What can hang from each mark
K931: K391 K962
K792: K299 K302
K299: K391 K792
K302: K792 K962
K391: K931 K962
K962: K302 K391 K931

Every row comes from one small tree of marks. The marks that hang from a mark follow it in brackets, in the order of their numbers. Every link used is in the known rows. Which tree was each row made from?
Known rows
K931{K962{K302 K391}}: [ 25   3  -3  25 -16  16 -16   2  -8   5  -1 -25 -20  16  20  -7 -23   8
  12  -2  -1  35]
K391{K931{K962{K302{K792}}}}: [ 10   9  -8  31  -4  21 -27  21 -19  -5   9  -6 -15  16  14  -6 -23  25
  21 -10   3  19]
K792{K299{K391{K931{K962}}} K302}: [  9  -8  25  33   1  11  -7  12  -2  -5  -3   2  -7  19   0  -1 -33  10
  26 -26   3  21]
K391{K962{K302{K792} K931}}: [ 13   6  -2  24   0  12  -6   2  -7   9   9  -2   4  11  19  -1 -12  -1
  -9   6   4  12]
K962{K302{K792} K391{K931}}: [ -5  19  -7  18   4   7 -21   3 -15 -20   3  -4 -16  26  22   8 -10  16
  -4  -1  18  19]
K962{K302{K792{K299}} K931{K391}}: [  1  28   4  22   7   8 -11  13 -10  -7  21   7  11  20  19   1 -25   0
  -2 -24  -7   6]
K792{K299 K302}: [ 14 -16  32  35  -5  16 -12  16   3   3  -2  -8  11  19  10   1 -24   2
  12 -28  -5   8]
K391{K931{K962{K302}}}: [ 15   1  -9  33  -5  22 -31  20 -18  -5  10  -8 -12  17  13 -11 -26  26
  20  -9   1  25]
K931{K962{K302{K792{K299}}}}: [ 19  11   5  26 -15  25 -13  20 -10  13   1 -18 -15  11  15  -2 -23   3
  16 -13  -4  16]
K792{K302}: [ 16 -17  17  34 -13   5 -11  11  -5   7   6 -17   7  21  21  -3 -15   8
  14  -8 -11  11]
K931{K391{K962}}: [ 17   0  -9  41  -8  11   1   2 -13  12   7 -23  12  24  17  -2 -20  14
  15   9 -15  31]
K962{K302 K391{K931}}: [  4   5  -7  21   1   8 -28  -1 -15 -19   5  -7 -12  28  22  -3 -15  18
  -6   1  12  32]
K792{K299 K302{K962}}: [  6 -12  35  24  -8  31 -22  13  -1   7   1  -9  17  19  13   0 -18   4
  14 -28  -8   6]
K962{K302 K391}: [ 12   2  -1  20  -6   5 -17  -4 -12  -7   1 -18  -8  25  25  -3 -12   5
 -10   7   4  31]
K302{K792{K299{K391{K931}}} K962}: [-12  26  11  16   4  27  -8  15 -23   2  -3 -11  -1  13   5   6  -7  16
  21  -3   2   0]
K792{K299{K391} K302}: [ 10 -11  30  32  -1   5   1  10  -2   1  -6  -4   0  20   3   0 -26   1
  18 -18  -3  18]
K931{K391 K962{K302}}: [ 22  10  -7  30 -19  22 -14  11 -13  12  14 -22  -4  22  22  -6 -32   9
  24 -11 -19  36]
K299{K792}: [ 22   6   8  30 -13   6   4  19 -13   4   3 -18   3   4  11  -2 -14  11
  -2  -2  -7  -5]
K302{K792{K299} K962{K391}}: [ -8  26  13  15   0  27 -10   5 -12   0  -9 -21   1  15  12  11  -2  13
  12  -5   5   1]
K299{K391{K962{K302 K931}} K792}: [ 18  13   4  16  -1  -4  20  -1 -11   3   3   2 -10   2   7  -2 -17   0
  -8  10   6  11]
K962{K302 K391 K931}: [ 13  11  -3  19   6  -5 -18 -11  -7 -17  12  -4  -1  22  24  -9 -18   5
 -14  -2   3  26]
K391{K962}: [ 23 -12  -4  37  -8  13  -3   4 -10  17  -2 -23   4  13  14  -6 -11  10
   4  19  -2  24]

Which tree is each row?
[  4  -9  33  22  -6  26 -21   3   2   0  -3 -11  13  21  14   4 -17   6
  11 -26  -2  11] -> K792{K299 K302{K962{K391}}}
[ 16   2  -4  25   4  -5   8  -5 -16   6   2  -6 -10  14   9 -11 -17   3
   6  22   0  34] -> K299{K391{K962{K302 K931}}}
[  9  10   0  19   0  13 -20  -9 -15  -4   7 -21  10  16  19 -10  -9  20
   8   7  -9  18] -> K302{K962{K391 K931}}
[  3  20  10  32   4   4  11  20 -15   2  -9 -14 -10  12   1   6 -13   7
  17  -2   2   4] -> K302{K792{K299{K391}}}
[ 14   5  20  17 -12  10  -4   4  -2  -2   9  -8   9   7  19   4 -12   9
  -2 -16  -4 -10] -> K299{K792{K302{K962{K391 K931}}}}
[  2  26  -3  21   4   3 -11  10 -14  -6  25   3   9  21  25   0 -20   2
  -1 -14 -10   7] -> K962{K302{K792} K931{K391}}
[ 13   8   9  23  -7  -1   9   9 -10  -7   3   4 -20   7   4   1 -25  18
  20 -11   5   8] -> K299{K391{K931{K962}} K792{K302}}
[ 12  12  -4  25   2   4 -19   7 -14  -5  26   0  15  23  25 -11 -26   4
  -2 -11 -16  21] -> K962{K302 K931{K391}}
[ 11  15  -1  27   2  -6  12  12 -22 -12   2  -2 -16   7   0  -4 -19  23
  11   5   5   9] -> K299{K391{K931} K792}
[ 15  20  -2  29 -16  26  -9  16 -10  11  10 -17  -6  20  18   3 -31   6
  24 -20 -13  25] -> K931{K391 K962{K302{K792{K299}}}}
[ 20  -4  -3  26  -1  13 -11  -1  -7   9  11  -4   8  13  20  -8 -16   0
 -10   8   0  21] -> K391{K962{K302 K931}}
[ 15   4  17  22  -9  -9  20   6 -10   1   1  -6 -11   8   7   2 -17   5
   8  -1  -3   4] -> K299{K391 K792{K302}}
[  7  -7  35  23  -2  25 -22  10   1   2   6  -2  21  17  13  -2 -22   4
  12 -32  -9   3] -> K792{K299 K302{K962{K931}}}
[  9  -8  19  22 -10  15 -21   4  -7   6  14 -11  17  19  24  -7 -12   9
  14 -12 -15   5] -> K792{K302{K962{K931}}}
[  2   3 -10  27   3  23 -22  11 -16  -1   8   4  -5  18  16   3 -13  17
   0   4  16  17] -> K391{K931 K962{K302{K792}}}
[ -5  31   1  14   2  12  -9  -4 -14  -5   5 -17   3  13  19   4  -1  17
  10   3   0  -2] -> K302{K792 K962{K391 K931}}
[ 17   0  11  35   9   6   7   6  -8   3  -9  -8  -2  12  -4  -7 -26   5
  11   0   0  26] -> K792{K299{K391{K962{K931}}}}
[  3   6  -2  20  -3  23 -27  -3 -21  -6   2 -24   3  21  18  -6  -6  28
  14   9  -2  23] -> K302{K962{K391{K931}}}
[  3   9  13  15  -4   4   3   6 -16  -8   7   4  -8  10   7   2 -16  19
  14  -7   4   2] -> K299{K391{K931} K792{K302{K962}}}
[ 10   2   9  37  10   8  -3  17 -17  -7  -7  -7  -7  16  -5  -8 -28  16
  19  -5   1  26] -> K792{K299{K391{K931}}}
[ 14   4   8  37   7  11  -4  16 -14  -4  -8  -9 -12  14  -7  -9 -31  17
  24  -9   2  29] -> K792{K299{K391{K931{K962}}}}
[ 10   2   9  23  -2  -1  13   1  -8  -4   2   8 -12   8   4   6 -18  14
   7   0  12   9] -> K299{K391{K931 K962} K792{K302}}
[  9  -6 -10  29   2  25 -27   8 -15   0   9   1  -1  19  17  -5 -16  18
  -1   6  12  27] -> K391{K931 K962{K302}}
[  3  26   4  17  11  -1 -11  -4  -3 -19   6   3  -5  18  19   4 -17   1
 -13 -15  12  11] -> K962{K302{K792{K299}} K391 K931}
[ 13   7  19  20 -14  13  -4   9  -5   2  15  -7  16   9  20   3 -14   9
   3 -20 -12 -11] -> K299{K792{K302{K962{K931{K391}}}}}
[ 14   1  -7  33  -8  15  -7   3 -13  12  11 -17  12  26  22  -1 -20   8
   6   6 -13  32] -> K931{K391{K962{K302}}}
[ 12   4   9  32   6  14  -8  17 -15  -4  -5  -5 -12  16  -3  -8 -31  12
  19 -11   4  29] -> K792{K299{K391{K931{K962{K302}}}}}
[  3   7  -9  25   7   2   1   2 -22  -1   0  -1 -19  18   7  -3 -16  14
  12  19  11  31] -> K299{K391{K931 K962{K302{K792}}}}
